Each row comes from the steps of one path. Every step used is in the known rows, and no mark comes twice. Write the path behind each row, first mark first.
(in the rows, 128 means zero)
Known rows
B/M/C: [105 184  82 130 179 160 106 139  74 124 186 146 108 152 173  80 134 133
  91  63  80 106 151 100 151 105 148 144 166 143 156 155 149 182 116 127
 128 163 189 143 145 130  54 144 134 137 148 109 107 153 186 159 129 119
 101 136 102 115 133 119]
N/B/M: [110 171 126 149 142 122  90 126 146  99 198 172 143 129 125 102 176 128
 115 105  93  95 141  95 116  22 166 133 106 145 145 146 145 147 148 121
 134 178 176 144 152  95  85 138 156 143 130 121  79  88 162 187 115 123
 123 130  87  88 152 114]
N/C/M: [106 172 129 135 146  86  98 121 101 123 151 121  93  91 120  87 138 191
 142 136  81 159 155 114 107 160 163 111  96 161 130 145 160 153 107 104
 145 128 148  95 153 129  68 156 112  73 168 119 105  94 122 103  99 143
 135 150 133 154 123 129]
Y/M/X/N/B: [180 188 160 120 155 104  76 121 194 136 161 113 151 154 129 181 104 126
 108 225 146 112 111  66 124 147 117 147 101 131 130  90 177 151 121 113
 138 145 178 119 126  68 160 154  93 169 120 106  69 110 171 163  88 115
 141  85 123 118 180 148]
F/M/B: [138 171 104 115 174 111 144  89 157 118 118 139 120 115 160 126 189 149
 128 134 121 103 114 128 128  96 126  92  86 185 146 120 101 113 106 148
  96 111 121 126 131  73  74 125 111 113 148 111 111 125 130 108 112 153
 128  88 116  76  95 122]
F/M/Y/N/B: [170 156 106 141 164  94  95  84 201 147 152 125  81 108 103 180 136 101
 108 185 116  98 134 108 114 134 162 134 111 102 149 119 126 123 141 149
 125 107 162  94 180  47 135 133 122 133  91 103  76 125 111 100 136 126
 160  25 123  91 107  96]
C/N/B: [159 202 158 141 141  83 147  85 186 118 176 144 113 104 114 137 175 145
 135 150 114  89 160  90 115  46 131 105  83 144 144 119 122 135 110 146
 120 136 134 126 148  84 108 182 114 131 104 133 107  61 127 131 122 131
  92 101 102 176 129 123]
B/N/C/M: [105 193 129 130 137 108 119 160  56 136 134 108  94 105 129  78 145 198
 157 111 118 135 146 126 119 150 155 101  89 124 155 141 231 165 106  75
 173 150 152 132 149  76  62 186 129  72 149 115 134 125 118 112 103 126
 156 136 156 157 131 125]
M/B/N: [121 195 110 106 175 137 168 135  94 116 113 140 136 134 165 111 161 131
 164 151 131 100 139 123 122 118 108 100 101 137 169 116 176 139  94 114
 113 154 118 170 131  47  74 150 150 139 114 121 155 153 123 147 127 139
 132  88 150  85 122 117]
B/M/C/N: [128 217  82 147 154 142 134 118  76 126 178 123 115 126 162  85 134 144
  85  56 102  97 154  87 141  95 135 108 155 123 171 143 143 176 101 145
 128 149 171 133 135 111  65 165 120 137 120 117 148  98 169 136 143  96
  73 113  89 170 147 141]
Y/M/C/N: [156 180 120 121 165 117 122  95 139 143 170 112 114 103 148 126 130 132
  69 116 118 109 165  65 135 149 142 134 123 123 149 110 146 163  69 161
 145 103 158 116 130 118  71 183  79 126 130 106 128 115 163 114 161 122
  94  91 112 216 146 148]
F/M/B/N/C: [140 207  93 118 162 122 120 145  99 142  88 116 106 127 173 117 164 172
 164  74 142 121 114 145 115 157 133  66  97 136 164 133 183 124 119  91
 147 124 131 152 155  26 112 122 157  78 135 119 146 135  97 120  75 113
 140  98 137  97  92 115]
B/N/C/M/F: [107 183  99 147 126 120 136 153  25 131 132 117 119  77 160 106 137 201
 150 139 103 169 134  95  93 208 138  73 115 125 153 156 219 178 118 109
 159 140 149 115 138  74  74 174 160  57 139 142 174 125 160 128 118  90
 122 106 136 137 136 162]
F/M/B/N: [133 195  98 111 163 134 153 124 107 128 106 125 119 126 170 122 188 153
 135 109 150 104 106 145 132 119 126  79  87 148 175 115 169 137 104 114
 119 137 118 165 129  16  82 147 136 108 133 101 145 150 119 117 122 123
 139  73 133  73 103 120]
X/N: [113 194 138 122 183 118 155 148 132 112 139 120 116 147 154 126  97 133
 125 201 139  83 130 141 140  69 120 119 113 155 164  98 162 154 108 119
 132 169 151 124 110 119  90 161  82 136 146  92 119 142 145 123 110 175
 112 121 121 113 141 110]
C/N/Y/M: [156 172 144 150 144  81 101  66 170 153 200 137 155  86  94 160 135 122
  66 151 135 118 131  66 109 111 169 156 107 123 131  87  84 140  78 158
 150 116 134 123  99 130  84 176  73 129 107  91 105 105 134 115 143  74
 117  78 143 184 167 127]
X/N/B: [136 191 145 136 158 118 141 134 188 110 156 137 109 150 119 125 118 117
 143 209 117  73 141 120 124  59 131 109  86 139 144 102 167 143 124 109
 127 185 165 143 131  72 120 158 117 139 135 106  91 102 147 154  97 171
 117 112 113 136 136 116]
F/M/C/N: [160 217 103 140 169 119 160  91 119 141 142 107  71 100 167 120 156 164
  84  78 129  94 135  98 154 130 136 103 125 141 159 130 121 154  89 150
 127 109 151 118 133  86  76 170  85 104 141 118 144  82 147  65 154 126
  69  83 103 187 102 131]
X/N/Y/M/F: [125 154 101 148 142 133 114 112 147 164 177 122 155 120 133 191  74 110
  87 247 139 142  98  98 104 154 141 129 126 114 120  89 136 155  98 149
 135 152 165 119  68 118 103 145  87 127 118  95 123 133 183 162 110  72
 107  64 129 114 177 145]
Y/N/C/M: [153 173 126 127 160  74 100 118 118 136 147 108 112 119  99  86 100 170
 147 148 115 143 180 116 126 205 161 136 126 133 154 134 195 160 117 136
 167 107 123  84 163  91  99 173 102  91 153 117 130 116  85  92 118 119
 153  97 150 124 134 124]
N/B: [126 157 145 121 165 109 113 111 179 104 180 165 100 108 125 110 173 128
 137 162  87  94 157 103 118  58 142 132  79 163 136 117 134 147 117 131
 127 153 153 126 158  97  97 163 130 137 131 125  68  86 141 152 122 159
 118 119 119 122 126 107]
B/N/Y/M/C: [135 165  94 126 166 151  93 140  81 191 202 133 109 116 148 134 105 109
  83 107 118 135 116  73 133 180 176 162 145 111 125 109 164 176  84  87
 174 143 173 171 131  82  79 171 117 141 128  93 124 173 151 165 133  71
 128  91 174 172 144 115]
Y/M/B/N: [151 169 110  94 169 129 120 132 136 143 118 126 167 137 150 128 149 118
 125 151 141 109 125 105 123 141 128 119  78 135 151 105 185 145  88 124
 149 121 131 161 120  50  75 151 130 140 126  87 130 171 136 175 127 127
 158  76 145  98 154 138]
C/M/Y/N/B: [141 174 114 144 142  74 108  77 174 145 155 140 114  97  78 128 120 122
 137 224  88 138 158  78  96 155 166 139 100  86 129 124 161 138 128 157
 125 106 161  94 184  47 103 155 128 138  91 117  82 112 117 113 138 131
 192  33 158 147 133 113]
B/N: [113 171 141 118 176 127 145 155  90 101 161 129 118 131 162 110 135 148
 134 139 132 102 138 127 149  91 135 127 105 147 183 116 188 170  98  97
 154 162 131 155 131  92  71 178 124 116 127 109 126 166 136 133 157 149
 119 124 138 118 133 111]
B/M/Y/N/C: [109 171  60 149 171 110  38 135  90 159 174 113 117 149 135 100  71 137
 110 130 109 114 169 114  98 160 152 144 183  89 193 144 175 148 149 126
 153 133 181  94 165 126 113 108 156 137  74 114 129 152 112 158 139  87
 165  99 130  77 137  98]
N/C: [115 158 124 122 180 104 103 142 130 118 161 127  90 113 152  99 127 170
 135 127  93 121 164 128 105 127 141 116 115 166 154 122 138 143 116 101
 133 133 150 111 150 148  94 149 127 102 143 119 100 109 112 134 109 150
 108 164 129 119 111 101]

Which path is each row?
[136 160 112 130 174  91 100 104 187 141 186 147 108 128 106 141 109  95
 129 214  91 106 162  89  92 137 140 149 134 106 146 107 134 124 139 156
 116 122 155 100 176  78 124 142 147 165  68 122  82 123 114 137 150 133
 162  51 147 120 113  90] -> M/Y/N/B
[103 219 120 147 139  99 125 136 112 134 111 105 104 139 122  93  90 178
 153 170 116 120 144 131 113 139 151  90 100 137 143 133 202 152 112  84
 149 156 174 106 125  97  99 163  87  89 162 110 125 102 120 110  68 149
 145 128 138 169 148 134] -> X/N/C/M
[124 184 101 130 148  82 124 116 112 138 110 139 124 101 134  85 161 186
 175 141  87 145 147 103  96 175 143  78  84 149 129 136 148 133 104 135
  99 115 128 117 145  83  76 119 132  89 134 146 117  94 103 119  57 135
 153 114 155 130 116 133] -> N/C/M/B
[141 149 103 127 157 104 105  82 174 163 168 160 167 102 119 159 144 104
 108 182 110 125 109  89 102 134 150 136 101 129 101  86  78 130  86 145
 103 124 122 150 107  98  87 117 110 158 107 106  91 138 125 160  98  93
 156  73 167 106 151 118] -> N/Y/M/B
[174 185 118 151 134  89 121  50 186 167 151 146 182 105 109 169 151 113
  97 166 136 120 126  70  92 122 138 114  96 115 117  94  68 123  71 175
 108 110 115 137  98  86  99 138  95 144  94 110 128 103 116 134 111  71
 129  53 153 151 149 137] -> C/N/Y/M/B
[131 160  91 131 203  97  77 128 130 153 160 110  85 128 138 119  58 143
 132 187 100 126 183 115 100 208 132 137 150 120 179 118 146 137 136 131
 129  97 149  75 176 129 129 130 137 134  76 118 115 132  83 117 147 129
 156  80 162 117 111  90] -> M/Y/N/C
[112 233  99 134 148  98 135 135 122 142  80 117 131 140 123 110  99 179
 183 184 121 128 139 137 100 184 137  68  91 129 135 130 201 127 102 104
 112 143 147 132 125  42 104 131 122  99 145 123 138 108 103 107  43 137
 159 110 150 143 129 145] -> X/N/C/M/B
[133 195 147 133 134  96  96 147  38 136 133  92 102 128 157 103 133 226
 146 108 138 166 132  90 121 222 125 106 131 120 150 135 225 167 112  68
 155 143 147 139 164  68 107 168 144 101 126 147 132 113 122 120 100  99
 152 112 170 138 154 132] -> B/N/C/M/X
[106 200  89 115 173 126 127 154  88 140 101 129 112 141 174 108 125 170
 176 110 121 109 146 129 105 160 108  79 110 138 165 124 185 134 117  93
 129 141 130 164 158  48 108 134 173 115 119 135 154 138  93 150  86 131
 135 108 154 115 111 109] -> M/B/N/C
[114 202 133 148 170 122 146 123 133 141 170 134 108 133 115 153  78 116
 120 214 137 100 109 139 114  81 141 128 134 131 128  87 114 144 105 104
 122 179 151 136  90 126 103 149  77 140 112  94 110 134 125 131 101 133
 106 108 145 126 147  97] -> X/N/Y
[147 150  99 141 193  99 111  94 164 140 133 102  96 116 135 145 106 118
  87 177 132 108 130 131 136 151 139 145 133 126 176 107 123 134 116 158
 124  89 157  80 160  93 102 142  92 126 103  96 110 153 109  88 172 142
 152  33 130  85 107  95] -> F/M/Y/N
[122 213 118 156 143 134 102 137 134 109 165 147 142 169 122 116 138 119
 132 167 129  83 123 129 124   6 152 110 111 117 157 126 190 144 155 104
 147 213 194 150 129  80 104 143 133 147 130  92 104 107 174 191  89 130
 114 124  78  93 167 122] -> X/N/B/M
[116 173 119 122 174 129 106 167  77 136 150 112 100 123 163  94 117 165
 150 106 128 113 154 129 115 147 134 114 117 140 168 123 205 162 119  82
 175 159 145 139 154  99  93 163 145  87 126 118 134 138 110 151 126 132
 113 136 145 135 123 104] -> B/N/C
[125 197 103 180 109 128 131 102 125 113 178 157 154  94 138 129 182 162
 106 124  99 115 141  67  91  64 117  85 111 123 164 165 135 153 149 169
 129 165 163 133 129  78  94 169 156 118 100 151 148  66 192 167 137  52
  69  80  50 118 148 163] -> C/N/B/M/F
[103 202 100 170 117 145 112 144 114 121 168 156 159 148 142 139 126 135
 128 179 110 105 118 105  99  78 124  86 119 111 149 154 184 159 163 138
 124 205 200 148 116  78 108 139 149 134 121 130 136 113 211 197 100  91
  86  92  64  81 159 161] -> X/N/B/M/F
[141 158 134 129 152 120  92 126 126 164 195 134 136 110 115 157 124 108
  92 149 142 131 112  89 128 128 173 154 119 106 131 101 152 151  85 106
 178 157 150 157 113  99  88 172 101 132 115  82 115 173 142 162 140  78
 143  87 174 120 166 109] -> B/N/Y/M
[144 190  79 128 168 140  92 131 119 149 190 139 120 149 124  85 130  97
 113  92  84 101 167  94 133 132 167 154 162 126 149 150 184 168 146 142
 148 160 195 141 182  50 124 162 170 160 126 117 104 133 151 174 107  92
 139  80 109 111 137 114] -> Y/N/B/M/C
[152 164  75 145 188  99  84 107 146 155 136  91  74 115 140 137  83 147
 121 142 126 129 146 128 113 215 159 128 143 118 172 119 143 132 134 136
 151  83 156  66 173 104 135 119 117  95 103 104 118 132  84  92 131 117
 156  63 149  97  91  94] -> F/M/Y/N/C
[142 144  89 131 183 131  84  98 115 185 214 142 112  97 125 141 115  98
  73 134  88 145 134  63 134 180 173 170 141 139 102 104  97 170  80 131
 142 114 173 135 125 138  76 153  91 143 135  91  78 144 158 145 126  88
 118  97 164 172 143 116] -> N/Y/M/C
[154 169 150 117 174 105 115  94 137 110 151 112  98 129 169 149 172 165
  86 137 139 129  96 113 158 128 110 127 116 179 157 113 122 154 112 131
 106 112 127 108 141 111 103 138  89 129 146 119  81 104 152 104 134 117
 103  92 119  71 122 122] -> F/M/X
[141 205 114 138 174 128 164 103 108 135 180 125  90 108 174 116 130 149
 107 117 105  97 177  89 140 126 117 112 137 140 161 119 125 163  82 159
 124 112 144 120 139 129  76 188  98 128 120 139 139  94 143  99 147 136
  70 105 113 214 121 128] -> M/C/N
[127 158 102 135 174 114 107 100 150 124 153 125  74  99 156 161 145 143
 101 145 113 118 124 118 123 100 143 121 102 136 171 114 113 128 112 138
 116 109 152  86 135 125  82 114  79 122 106  99  89 123 142  89 160 156
 123  87 127 105  99 105] -> F/M/Y
[118 171 130 134 167 122  89 121  72  99 175 133 144 150 167 105 137 158
  88 124 126 131 120 102 137  98 119 143 155 165 171 134 149 173 128 127
 111 158 150 124 131 149  93 125 135 167 118 132  89 117 178 176 126  93
 110 125 102  47 164 127] -> B/M/X
[163 210 119 141 174 106  89 130 114 149 110  75  92 156 175 140  79 184
 121 137 166 124 101 140 139 184 113  89 133 154 161 117 181 148 126  82
 124 149 165 100 129  91 161 128  87 109 141 118 122  88 121 107  75 112
 108  99 119  91 130 131] -> F/M/X/N/C
[144 152 111 104 189  93 106 137 136 138 156 113 101 133 127 104  92 145
 134 141 124  97 173 143 124 184 141 135 141 154 173 121 168 152 122 136
 164 114 124 108 161 124 127 161 122 119 123 119 130 143  79 124 124 129
 122 105 131 108 122  98] -> Y/N/C
[131 184 139 162 155  96 159  74 146 145 181 127 109  94 114 141 136 135
 101 159 134  99 137  94 113  70 138 116 133 136 140 102  78 139  91 141
 114 141 111 135 109 134  92 176  87 130  99 123 135  91 107  98 142  85
  85  81 136 165 134 105] -> C/N/Y
[143 210 121 139 161 119 153  98 145 135 181 143  87 100 147 120 158 138
 120 129  78  96 185  69 130 109 128 104 116 134 130 131 127 164 103 144
 128 129 159 137 166  74 107 177 136 139 111 143 116  67 139 129 126 132
  88  93 109 222 111 122] -> M/C/N/B
[145 167 128 134 157 123 102 121 168 165 173 122 140 136 102 168  84 105
  94 217 155 105 101 112 122 115 175 154 123 116 124  70 133 147  85 117
 152 155 160 123  88 123 105 154  57 137 127  67 102 151 145 143 102 106
 128  89 151 129 181 117] -> X/N/Y/M
[ 93 160 100 142 143 107 114 119  80 129 136 125 109  64 143  99 131 200
 141 164  78 166 150  94  93 198 147  87  96 152 135 158 170 165 115 138
 129 115 151  90 137 119  66 156 128  58 146 158 136  86 161 115 109 101
 102 120 131 146 121 159] -> N/C/M/F
[109 173 131 143 165 134 130 142  75 145 186 138  99 117 135 129 136 128
 115 143 134 121 114 120 123  86 158 133 123 126 147 100 142 154  99  91
 158 180 139 185 119  95  77 166 126 130 111 109 134 156 120 133 137  99
 124  98 171 124 138  86] -> B/N/Y
[172 211 158 146 152 107 117 113 173 122 126 112 104 155 145 170 137 146
 123 174 157 105  97 114 144 109 113 106  95 143 139 103 165 145 137  92
 106 155 165 125 136  44 160 140  93 144 131 116  72  82 154 128  83 133
 120  60 103  98 129 131] -> F/M/X/N/B
[ 91 168  95 154 155  86  75 107 106 142 172 118  76  86 126 108 103 185
 138 174  81 165 153  92  88 176 163 110 111 107 144 146 153 150 111 108
 124 109 161  73 169 122  65 126 126  83 109 126  99 103 127 103 132 134
 160 120 159 178 128 118] -> N/C/M/Y
